Each row was made from one path, in order. Every step used is in the known rows, and no mark comes twice. Write each row's path.
Known rows
tunu/livi/nepapiv: [-42  44 -65  12  30   3  -9 -16 -23 -44  14  70 -39  55   6  -2 -52  -4
 -49  73 -19   1]
retu/guvik/bove/nepapiv: [-34  41  -9  54   3  24 -28  -9 -14 -45 -22  19 -26  24   8   9 -42 -49
 -37  52 -36 -29]
papit/bove/guvik/livi/nepapiv/retu: [-41   3  -6  24  31  16  30  10 -51 -29  26  34   9  50  10  -4 -14 -31
  -9  32  -6  -7]
livi/nepapiv/retu/guvik/bove: [-34  49 -32 -22   9   8 -10 -17 -32 -18 -24  16 -54  42  11  26 -38 -50
 -34  49  -4 -36]
guvik/retu/nepapiv/livi: [-21  37 -56 -15   9  28  20  -8 -54 -15  11  26 -21  48   3  14 -49 -43
  12  53  15 -12]
nepapiv/retu/guvik/bove: [-14  38 -15  -1  12  24 -20 -18 -28 -24  14  10 -23  36   4   2 -44 -50
  -8  39  29  -4]
livi/nepapiv: [-39  41 -41 -24  17  -2  -6 -22 -12 -26 -31  25 -43  38   0  21 -35 -33
 -54  70 -20 -37]
papit/bove: [-32   2  -3   4  31  12  23 -16  -3 -46  25  29  20  58  -7   9 -21 -34
 -23  59   5  10]
bove/guvik/retu: [-31  32 -24  35  15  33  -1   2 -64 -18  -1  33 -22  13  -4 -16 -41 -28
  -5  53   3 -19]
papit/bove/guvik/retu: [-37   5   0  31  25  29  33   2 -49 -34  22  37  10  48   0   4 -23 -37
   0  49   3   0]
nepapiv/retu: [-13  34 -28 -29  18  19 -10 -29 -22  -8  31  14 -17  42 -16 -15 -47 -36
 -18  48  45   7]
katok/livi/tunu: [-35  22 -22  18  28   7   1   8 -22 -48 -28 -10 -34  39 -42 -30 -51 -24
 -13  68   0  18]
tunu/livi/nepapiv/retu/guvik: [-48  50 -58   7  26  13  -7 -11 -37 -41  15  61 -41  55  17  -4 -56 -12
 -37  57  -5   5]
bove/guvik: [-34  25 -19  37  25  25  -4 -11 -32 -30  -4  33 -12  -1   6 -25 -33 -16
 -29  48 -13 -14]
nepapiv/livi/tunu: [-17  -2 -61 -21  40  21   8 -48 -31 -26  -8   3 -14  12 -12 -29 -38  -4
 -26  36  17  38]
bove/guvik/retu/nepapiv/livi: [-32  30 -38  28  15  38  21   0 -70 -16   1  36 -21  13  18 -10 -39 -28
   7  38  -8 -19]
tunu/livi/katok: [-58  22 -48  10  30  19  -4  -1  -2 -45  50  71  -8  47  -8 -11 -59  11
 -22  61   3  28]
papit/bove/guvik/livi: [-39  -4  -2  40  35  16  26  10 -38 -42  29  37  24  43   5 -11 -13 -24
 -10  37 -10  -1]
katok/livi/nepapiv/retu: [-33  53 -37  -5  14   9  -8   6 -36 -22 -12   4 -40  54 -21  -4 -45 -42
 -14  65   6 -27]
papit/bove/nepapiv: [-43  12  -3  27  16  23  22 -17 -13 -26  24  31   8  63 -16  -1 -30 -43
 -43  56 -22  -2]
retu/nepapiv: [-38  33 -28  -9  17   8  23  -8   7 -43  -4  32 -18  39  22  12 -41 -36
 -24  56 -26 -15]
guvik/bove/nepapiv/livi/katok: [  2  24 -43  31   1  19 -24 -38 -17   0  33  34 -29  38 -23  11 -40 -39
 -30  58 -22 -25]

Write each row's path
[-63  38 -24  22  21  11 -17  24 -30 -55 -37  12 -12  23  21  -3 -31 -30
 -31  34 -24 -31] -> retu/guvik/livi/nepapiv
[-73  24 -12  20  21  22 -13  34 -16 -55 -11  13   9  17  10 -10 -36 -19
 -11  24  -8 -10] -> retu/guvik/livi/katok
[-42   7   0  28  24  28  45   7 -46 -36  19  39   7  50  12  10 -23 -41
   4  46  -9  -4] -> papit/bove/guvik/retu/nepapiv
[-29  55 -30  13  11  10 -14  11 -39 -30 -19   4 -46  52 -12   7 -43 -49
  -8  62  -4 -34] -> katok/livi/nepapiv/retu/guvik/bove
[-42  26 -33  38  25  10  -5  15 -55 -24  -8  33 -20  11  10 -22 -26 -14
 -26  37 -28 -36] -> bove/guvik/livi/nepapiv
[-38  29 -33  29  23  13  -3  13 -63 -14   2  30 -24  15   9 -25 -28 -18
 -19  30 -15 -31] -> bove/guvik/livi/nepapiv/retu
[-33  29 -20  47  10  28 -18 -17 -26 -42 -30  10 -31  18   7  -1 -42 -42
 -33  40 -34 -11] -> retu/guvik/bove/nepapiv/livi/tunu
[-46  50 -19  21  -3  39 -12 -18 -32  -1   3  14 -28  37 -13 -26 -57 -49
 -48  38 -14 -16] -> bove/nepapiv/retu/guvik
[-47  15  -1  27  15  28  21   0 -36 -21  31  22  11  68  -8 -10 -31 -48
 -27  33 -10  -1] -> papit/bove/nepapiv/retu/guvik/livi
[-41  31 -19  40   4  33 -21 -10 -17 -35 -10  19 -17  17  11   9 -40 -40
 -25  38 -29 -22] -> retu/guvik/bove/nepapiv/livi/katok
[-28  37 -22  49   6  30 -26 -18 -23 -39 -16  18 -20  20  13   5 -38 -45
 -33  42 -30 -24] -> retu/guvik/bove/nepapiv/livi
[-37  15  -3  13  14  28  25 -19 -24 -13  37  28   4  70 -17  -5 -34 -49
 -33  47  -3   4] -> papit/bove/nepapiv/retu
[-36   2 -14  24  27  33  47  -2 -55 -31  25  39  13  45  16   7 -20 -36
   9  36  -3   1] -> papit/bove/guvik/retu/nepapiv/livi
[-39   0   4  32  32  23  30  -7 -26 -43  20  37  17  38   7  -2 -16 -28
 -16  46  -8   4] -> papit/bove/guvik
[-31  46 -28  10  -2  32 -11 -28 -29  12  21  19 -30  46 -29 -27 -57 -45
 -51  49  -6 -14] -> bove/nepapiv/retu
[-35   5 -58 -32  28  34   2 -33 -14 -13  33  23  13  11  -6  -9 -34  -1
  -7  29  27  14] -> nepapiv/livi/katok
[-46  47 -23  28  -1  35 -14  -5 -41   1  10  12 -24  41 -15 -32 -55 -46
 -44  32 -14 -19] -> bove/nepapiv/retu/guvik/livi
[-35   7 -21  20  21  30  26 -29 -26 -19  32  30  16  56  -8  -6 -26 -36
 -36  43 -14   5] -> papit/bove/nepapiv/livi
[-45  16 -49 -30  21  25  35 -14  -4 -27  16  32  -2  26  28  11 -38 -19
  -3  30 -13  -2] -> retu/nepapiv/livi/katok
[-39  28 -18  -8  23  22  -7   4 -43 -29   1  -3 -18  34  -3 -27 -46 -35
  -8  22  30  14] -> nepapiv/retu/guvik/livi/tunu
[-52  39 -20  24   2  33  -6  -5 -44  -3  -4   4 -34  39 -21 -38 -58 -43
 -44  29 -18  -5] -> bove/nepapiv/retu/guvik/livi/tunu
[-26  35  -9  38  13  16 -29  -9  -7 -59 -21  18 -18  21  15  15 -35 -44
 -25  54 -17 -20] -> retu/guvik/bove
[-35  36 -21  -4  19  24 -15   4 -40 -25  15   5  -7  35   3 -22 -43 -37
  -8  23  33   1] -> nepapiv/retu/guvik/livi
[-52 -10   2  32  33  21  31  18 -33 -38  34  37  26  40   2  -6 -14 -20
  -2  32  -8   2] -> papit/bove/guvik/livi/katok
[-55  31 -17  32  24  16 -22  22 -25 -60 -20  11   5  20  14 -16 -34 -26
 -23  32 -10 -14] -> retu/guvik/livi
[-29  34 -49 -13  22  -7 -14  11 -45 -13  12  18 -25  52  -9  -9 -32 -28
 -26  41   5 -30] -> guvik/livi/nepapiv/retu
